Every row comes from one small tree of marks. The marks that hang from a mark follow it in brackets, in alphabetical order. Every link used is in the known rows. Which tree was each row made from?
(in the rows, 128 means zero)
Known rows:
B[D[U] E G]: [159  97 149 152  97 121 170 180  92 104 138 159  71 106 165 155 108 124
 128 110 167 162 188 187 112 166  96 119 117  92 108  85 111 118 136 101
 155  72 184]
E[Z[B Y]]: [131  63 142 140 150 117 129 133 121  90 133 170 109 114 121 154 128 141
 115 137 127 137 139 116  91 126 145 108 138  98 101 161 174 102 109 132
 136  86 101]
E[D]: [128 101 163 134 147  86 120 158 102 101 152 146 112 100 120 162 133 140
  80 117 155 156 145 141  99 130 133 138 144 123 131 177 158 108  89 125
 123 105 129]
E[G Z]: [164  97 172 126 159  81 142 138  93 113 155 159  97 124 113 182 138 148
  84 166 133 155 139 133  98 106 130 107 163 110 141 165 160  98 106 128
 130 106 102]
M[Q]: [118 100 136 124 140 110 106 152 128  77 136 161 114 115 153 143 139 124
  98 112 151 138 147 124  94 145 118  99 153 139 120 146 140 116 125 131
 134 115 113]
X[B[D[G U] E]]: [123  97 156 147 128 126 136 176 107 111 123 163 100 114 126 147 107 117
  86  96 148 152 166 145 105 118  86 119 154 101 131 119 132 107 143 112
 170 100 155]
X[B[D G[E]]]: [ 99 119 160 122 125 107 134 181  83 118 101 169  95 103 115 163 119 126
 110  98 142 156 166 166 102 127 126  90 137  94 124 141 127 118 129 106
 153 116 140]
E[D[B G Q] Z]: [178  55 183 180 143  83 123 128  85 114 142 140 124 105 116 149 127 123
   4 139 141 179 118 144 106  84 149 172 151 117 128 183 194  81 106  89
 133 121 135]
Z[B[G] Y]: [100  62 144 139 135 136 147 163 118  87 144 184 106 108 134 156 113 134
 127 113 146 137 162 130 102 156 149  88 101  92 108 143 151 110 116 123
 140  84 116]
M[Q[G U]]: [122  90 150 116 159 126 104 153 157  90 153 159 124 103 141 140 137 136
 125 109 157 119 155 123  80 144 113  98 141 120 125 132 138 110 129 132
 149  96 126]
D[Q U Z[Y]]: [155  34  95 194 129 161 122 128 133  74 137 176 117 137 169 117 105 101
  44 143 170 158 146 144 130  98 138 154 132  84 100 121 153  96 129 119
 111  73 146]
B[D[Q] G[E]]: [129  94 144 126 101 116 145 163  79 109 121 166  76 106 141 164 123 125
  98  99 147 176 156 191 119 160 144 100 110  89 105 122 110 110 125 100
 147 101 179]
X[B[G Z]]: [120 108 151 141 131 113 147 186  91 117 126 163  92 119 116 159 129 119
 119 122 157 151 183 165 100 105 131 106 130  92 132 136 142 151 144  88
 132 118 112]
D[Q Z]: [152  63 106 154 143 133 120 132 104  91 149 156 116 136 144 146 125 108
  59 129 157 156 138 157 122  98 135 130 145 108 115 141 153 113 126 114
 109 107 151]
G[D E]: [ 82 108 146 117 136 112 113 159  91  96  63 165 121 105 115 166 148 126
 117  97 142 170 124 176 115 148 136  99 145 114  98 190 101 135  74 139
 150  80 128]
U[Q[G[D[B] E]]]: [133  78 164 132 126 124 131 142 112 113 101 138 126 114 120 152 141 115
 111  93 161 190 141 167 106 138 122 114 152  90 107 163 123 149 108 118
 163  91 134]
D[U[Q] Z[B[G]]]: [144  50 129 202 125 155 162 137 104  91 130 132 147 116 157 147 109  87
  88 130 174 153 168 160 116  82 103 119 147  97 113 123 160 131 146 114
 129  54 143]
Q[G[E[B]] U]: [141  95 169 116 173 114 124 152 136 115 145 177 140 105  86 164 140 147
 144 100 165 146 147 145  96 133 128 109 134  75 118 159 111 124 103 139
 159  88 136]
U[Q[G[E]]]: [148  80 157 125 131 123 130 145 121 106 144 143 109 122 115 155 146 129
 124  92 163 179 151 156 100 146 117 105 151  88 111 143 123 151 124 131
 153  89 133]
X[B[D Z]]: [111 118 145 124 117 109 134 168 110 123 113 170  87 116 123 164 123 125
 109 102 147 148 173 159  96 118 114 108 142  98 135 134 138 133 141  94
 155 125 131]
U[Q]: [143  90 147 130 133 121 130 137 117 102 138 134 116 122 128 149 132 135
  98 111 163 162 163 144  99 140 113  97 167  94 127 144 144 143 136 132
 142 115 126]
E[G[D] Z]: [130 102 178 122 154  83 141 144  89 118 110 144 110 116 115 190 140 138
  87 170 121 160 131 149 100 101 133 114 165 117 134 178 152  94  88 124
 135  94 105]
M[Q[G[D] U]]: [ 94  94 154 113 153 128 104 156 152  95 121 149 131  95 143 144 140 129
 128 110 147 123 150 133  81 139 115 101 141 121 120 140 131 109 113 131
 153  86 126]
G[E]: [123 100 142 123 142 109 115 153  96  91 118 184 106 118 113 158 146 134
 115  88 157 164 135 156 113 152 131  92 142 110 106 170 110 137 100 146
 140  98 128]
B[D]: [138 116 146 106 122 102 127 150 108 106 125 173  94 117 143 165 131 142
  85 104 148 147 151 159 106 157 113  98 134 109 123 134 130 112 115 118
 148 119 149]
M[Q[G[D[U]]]]: [114  88 148 133 132 119 109 164 137  84 113 147 121 114 162 139 143 100
 103 124 151 149 140 143  99 133 112 123 138 137 104 143 128 115 104 121
 139  79 122]
Z[B[E]]: [116  69 133 133 147 132 140 160 106  96 161 156 109 104 121 157 121 126
 157  91 146 144 152 128 104 154 109  96 143 117 108 149 141 126 113 136
 151  88 142]
U[Q[G[D[Z]]]]: [138  79 151 133 132 130 138 144 119 110 119 121 127 124 133 160 140 111
 102 118 160 169 150 164  98 115 115 118 154  95 119 142 141 143 118 116
 142  83 134]
Z[B Y]: [ 95  61 133 129 145 139 126 147 136  82 146 188 113 115 130 149 118 138
 122 106 141 132 145 113 102 157 143  93 122  98 110 161 151 105 108 140
 147  92 112]
D[G Q U]: [158  49 132 177 130 135 117 147 109  87 136 163 117 142 143 127 123 105
  14 132 171 167 133 149 139 107 118 133 130 102 121 141 138 104 130 118
 133  87 153]
X[B[D[G] U Z]]: [144 107 153 144 112 124 135 144 111 133 113 180  87 124 121 177 125 121
  83 100 153 148 179 157  98 121 102 107 134 111 146 105 135 145 172  85
 166 125 146]
D[B]: [162  86 152 137 148 108 122 144 100 106 125 183 125 119 136 137 132 125
  61 104 168 159 135 150 120 138 124 105 143 110 121 170 149 128 102 112
 139 140 120]
B[E[G[Q]] Z[Y]]: [149  86 147 139 127 134 174 159 115 105 174 197  45 128 118 187 126 133
 174 108 145 178 195 151  90 161 134 143 126  84 135 116 123 144 130 109
 152  76 137]
Q[G[D[Z]]]: [135  88 149 123 142 113 127 160 109 105 115 155 120 128 134 168 148 107
  99 122 153 155 133 169 109 115 125 122 125 115 111 156 133 130  85 114
 128  76 131]
B[D[Z] E U[Q]]: [194  86 127 160 101 156 158 102 119 118 145 145  80 111 158 179 109 121
 128  88 167 164 193 166  93 159  78 115 165 104 121  53 131 148 188 105
 168  99 199]

Write each row's tree:
[118  74 143 140 144 116 125 135 108  86 115 187 108 107 109 160 137 140
 130 106 133 156 129 133  98 140 151 104 141 101  91 174 138 115 100 144
 148  74 110]	G[E[Z[B Y]]]
[122  81 176 136 165  99 129 148 114 121 188 139 110  95 108 173 109 154
  76 139 146 155 152 129  99 115 140 139 155 104 162 167 162  62 103 129
 138 107 148]	E[D[Q[U]] G]
[156 101 175 127 181 102 142 124  98 121 149 163 109 112  91 188 135 147
 117 155 123 155 162 116  87  93 131 113 164  89 153 164 172  94 113 130
 135  98 115]	E[G[Q[U]] Z]
[172  91 160 125 150 102 132 146 114 116 142 176 115 128 102 173 148 124
 132 106 165 175 142 151 111 144 126 120 129 100 105 149 109 147 109 119
 146  98 136]	Q[G[E[B[U]]]]
[211  69 151 167 118 131 145 117 121 128 139 175 103 123 142 152 136 113
  93 105 187 179 169 168 107 145 112 123 133  98 120 114 140 180 156  82
 156 129 136]	D[B[U[Q[G]] Z]]
[164  47 124 162 117 136 130 134 122 104 139 195  97 128 149 125 119 113
  67 112 167 172 147 160 120 141 156 142 120  82 111 142 146 131 127  87
 139 130 134]	D[B[Z[Y]] Q]
[142  91 140 137  93 125 163 160 106 123 140 166  70 104 148 167 120 132
 117 116 163 152 192 202 100 149 138 109  95  70 126  92 118 128 154  77
 148 102 177]	B[D[Q[U]] G Z]
[143  86 150 158 115 134 137 124 109 122  78 156 121 111 145 159 136 112
  89 117 165 175 156 181 112 137 118 119 147 106 115 144 133 166 126  88
 158 116 134]	G[D[B[U[Q] Z]]]
[201  73 148 165 125 134 165 135 103 104 154 175  60 108 138 165 121 142
 148 139 159 160 197 154  92 168 123 118 123  90  98  76 138 140 167 100
 141  90 149]	B[E[Z[Y]] G U]
[154  85 153 168 147 128 127 147  96  87 118 182 120 136 126 151 139 100
  50 115 159 171 150 138 123 101 109 126 130 107 134 155 143 124 115 120
 135  74 138]	D[G[Q] U]
[117  96 151 151 154 115 130 175 100 110 145 143 108 103 107 153 110 122
 115 105 147 154 164 135  90  97 111 143 170 111 130 149 163 112 125 117
 137 105 135]	X[B[E[D[Z]]]]
[132  66 150 148 141 115 146 146 108  93 135 169 106 109 123 158 125 137
 117 143 131 140 152 127  92 126 151 107 124  94 100 150 173 104 114 119
 130  85 102]	E[Z[B[G] Y]]
[141 104 151 143 134 130 161 159  93 114 133 179  87 111 115 173 143 125
 155 118 162 157 204 176  94 127 140 114 101  76 133 125 136 161 137  87
 131  87 137]	B[G[Q[U]] Z]
[173  99 130 141  87 135 148 117 139 115 128 209  53 123 157 180 127 142
 119 107 166 150 190 168  96 183 124 113 103  95 120  75 118 154 163  89
 159 106 157]	B[D U Z[Y]]
[ 84 115 149 115 164 140 116 138 110 108  80 158 131  96 105 165 139 129
 135 113 129 152 161 141  98 117 130 107 145  92 127 176 144 124  88 127
 143  84 139]	G[D Q[U]]
[115  41 106 159 162 163 121 123 125  99 158 151 146 106 130 145 104 116
  94 114 151 123 142 134 110  93 129 109 145  96 120 143 165  99 134 129
 130  90 158]	D[Q[U] Z[B]]
[113  89 152 116 156 124 100 154 148  89 144 169 124  97 132 145 142 136
 140  87 156 130 147 132  81 151 119  94 142 118 115 137 119 116 122 143
 158  88 128]	M[Q[G[E] U]]
[ 98  76 122 142 149 150 114 134 117 103  93 143 141 108 138 151 123 117
  79 128 146 142 140 167 114  98 133 121 148  98 117 156 143 104 105 121
 132  88 152]	G[D[Q[U] Z]]
[181 111 134 136  92 121 146 120 116 125 127 190  65 120 153 187 135 133
 116 105 170 153 185 182 102 167 106 106 118 109 126  81 117 166 163  85
 157 117 165]	B[D U Z]
[137  99 173 146 154 104 145 136  85 116  95 149 113 114 114 183 137 116
  97 173 119 180 146 141 103  78 130 140 163 104 132 177 163  98  86 117
 128  70 116]	E[G[D[U] Q] Z]
[141  78 142 142 112 140 167 147  97 118 154 162  83  93 142 179 108 124
 164  94 151 149 182 154 102 178  98  88 117 112 111  88 131 130 153 101
 164  91 182]	Z[B[D E G U]]
[132  73 149 136 129 140 137 138 132 102 116 136 120 125 137 157 134 117
 102 117 155 167 156 157  95 126 126 125 145  85 115 135 143 138 121 120
 146  79 128]	U[Q[G[D[Z[Y]]]]]
[123 101 136 153 134 125 124 159 110 109 106 165 119 118 139 146 107 110
  69 116 151 141 155 150 108  83 101 119 157 101 129 134 153 105 133 110
 140 105 141]	X[B[D[U Z]]]
[151  85 131 143 102 121 154 152  82 110 136 157  87 118 158 167 115 109
  69 127 152 157 164 189 117 122 134 115 113  98 120 105 141 106 140  84
 124 106 180]	B[D[Q Z] G]
[157 104 146 155 128 107 151 139 120 101 115 174 135 127 139 168 112 115
  69 137 161 156 155 152 112 107 127 147 142  88 119 138 136 104 120 105
 139 101 143]	E[B[D[U Z[Y]]]]
[165  69 145 160 128 131 134 148 131  98 139 139 119 128 145 129 131 117
  90 125 180 171 160 150 114 123  99 127 149  86 112 130 135 137 126 127
 139  75 132]	D[U[Q[G]]]
[147  74 140 153 107 123 126 144 111 101 127 166 103 129 154 144 117 114
  25 114 159 160 141 163 129 129 111 125 127 102 125 123 129  90 133 109
 153  96 176]	B[D[G Q U]]
[181  87 137 163 112 148 165 132 105 110 135 205  55 128 133 181 134 119
 153 124 165 174 215 167 100 155 149 122  83  83 120  85 136 180 167  74
 130  90 139]	B[G[Q] U Z[Y]]
[146 100 134 148 137 128 127 146 116 124 127 173  96 122 115 160 128 123
 116 116 163 149 180 142 100 118 110 107 145 105 130 122 143 162 163  97
 141 126 120]	X[B[U Z]]
[119  98 144 146 118 136 140 166 119 116 122 139  98 105 134 139 101 118
 118 100 152 163 181 140  98 125  83 122 174  87 121 112 138 118 150 116
 170 100 158]	X[B[D[U[Q]] E]]
[154  84 150 159 110 151 168 141  97 118 120 124  87  99 145 172 120 123
 154 116 167 177 202 177 101 168  99 106 143  95 104  83 119 165 167  96
 159  86 171]	B[E G[D] U[Q]]
[144  50 135 182 127 134 114 145 102  82 122 173 117 133 133 131 128 105
  30 109 169 179 125 158 142 114 125 130 133 100 111 151 113 109 126 128
 145  71 158]	D[G[E] Q U]
[112  92 163 106 165 128 114 158 140 115 122 157 134 102 116 155 140 145
 129 114 156 131 146 154  95 135 119 100 127  90 121 154 128 118  92 131
 153  78 135]	Q[G[D] U]
[185  86 131 159 109 140 148 111 124 120 141 157  88 126 137 170 141 129
 125 115 182 166 192 166  97 149 108 109 143  97 124  93 133 194 180  97
 148 111 138]	B[U[Q] Z]
